What can hang from each mark
tikis: mure tukin
pilal: mure tukin
pogel: pilal savil
tukin: savil tikis
savil: pogel tukin
mure: tikis
kave: savil

Each row was made from one small tree. Brackets hold a mark, then the marks that hang from it, in alphabetical order. Every link used is in the known rows. Write each row's tree.
In the rows, zero is written as 128.
Known rows
[tikis mure [tukin savil]]: [182 141 154  90 104 212 138 145 123 121 124 186  75 143  91]
[tikis mure [tukin [savil [pogel pilal]]]]: [189 172 173 127 129 194  60 127 122 111 165 143 108 167  85]
[savil [pogel pilal] [tukin [tikis mure]]]: [111 134 152 140 136 121  40 143 128 102 159  77 181 157 139]
[pilal mure tukin]: [115 112  88 122  91 116 200 145 143 149 128 170  78 127 129]
[mure [tikis [tukin [savil pogel]]]]: [144 165 160 110 119 177 145 120 118 120 126 126 161 124  92]
[pilal [mure tikis] [tukin [savil pogel]]]: [149 123 104 163  88 136 195 130 125 124 150 126 147 120 117]
[mure tikis]: [ 58 149 138  95 117 147 176 111 140 139  78 158 114 111 175]
[tukin [savil pogel] tikis]: [155 135 133  84 155 154  98  86 145 116 131 104 140 131 136]
[mure [tikis [tukin [savil [pogel pilal]]]]]: [152 180 165 140 142 172  98 112  99 124 132 134 167 125 102]
[kave [savil [pogel [pilal [mure tikis]]] tukin]]: [107 102 126 178 144  63  98 131 107 123 131  85 123 103 135]
[pilal [tukin savil]]: [172 112 114  94 133 163 165 103 134 156 112 184  73  99 106]
[pogel savil]: [109 106 144  94 154 137 148 100 179 158  52 206  57 119 140]
[kave [savil pogel]]: [111 121 142  64 171 104 108  82 173 141 120 114  42 124 132]
[pilal [mure [tikis [tukin savil]]]]: [154 137 119 141  84 173 200 154  91 123 102 173 126 114 110]
[tukin [savil [pogel pilal]]]: [163 154 151 113 171 160  44  66 146 130 136 139  82 132 126]
[mure [tikis tukin]]: [ 79 164 149  95 107 159 192 145 115 139  88 162 144 118 128]
[pogel [pilal mure [tukin tikis]] savil]: [143  96  84 175 142  93 176 148 120 159  92 192 141 122 144]

Write each row's tree
[115 125 104 171 136  71 167 130 112 146 146 117 119 113 139] -> [kave [savil [pogel [pilal [mure tikis] tukin]]]]
[ 75 165 128 166 111 114 120 120 134 117 137 117 140 149 172] -> [savil [pogel [pilal [mure tikis]]]]
[ 97 178 139 168 101 126 134 154 106 121 147 120 171 154 125] -> [savil [pogel [pilal [mure [tikis tukin]]]]]
[103 105 136 105 109 138 118 160 129 110 116 118 148 133 146] -> [savil [tukin [tikis mure]]]
[157 127 129  87 120 191 132 123 127 112 113 157 108 136 156] -> [tukin savil [tikis mure]]
[121  87 146  88 172  83  80 103 157 134 123  85  70 104 101] -> [kave [savil pogel tukin]]
[122  74 142 131 130 130 131 161 144 124  74 155 144 127 133] -> [pogel [savil [tukin [tikis mure]]]]
[ 86 132 133 190 111  94  92 140 119 112 141  90 170 127 140] -> [savil [pogel [pilal [mure tikis]]] tukin]
[102 117 148 112 113 127  87 152 147  97 152  68 174 157 131] -> [savil pogel [tukin [tikis mure]]]
[181  97  73 128 108 138 195 139 106 136 127 156 130 110 128] -> [pilal mure [tukin savil tikis]]
[147 112  87 143 159  60 135 130 113 143 159  98 127 127 137] -> [kave [savil [pogel [pilal mure [tukin tikis]]]]]
[146 114 103 146 151  70 126 118 134 151 161 124  65 128 118] -> [kave [savil [pogel [pilal mure tukin]]]]
[122  88 130  86 178  72  88 113 136 125 122  60 132 105 120] -> [kave [savil pogel [tukin tikis]]]
[ 98 116 134 102 143 104  85 123 146 116 133  65 179 129 126] -> [savil pogel [tukin tikis]]
[ 82 123  91 147  74 117 239 157 120 144 114 162 132 113 151] -> [pilal [mure tikis] tukin]
[107 134 156 131 159 108  29 104 147 128 139  98 121 130 114] -> [savil [pogel pilal] tukin]
[117 118 114 164 133  82  61 140 119 110 155  72 177 141 138] -> [savil [pogel [pilal mure]] [tukin tikis]]
[184 131 115 133 132 174 130 132  96 132 137 168 139 126 136] -> [pogel [pilal [tukin savil [tikis mure]]]]
[153 150 133 146  86 160 167 145 111 110 141 125 154 137  97] -> [pilal [mure [tikis [tukin [savil pogel]]]]]
[123 140  92 156 124  90 132 137 121 132 169 103 172 153 142] -> [savil [pogel [pilal mure [tukin tikis]]]]
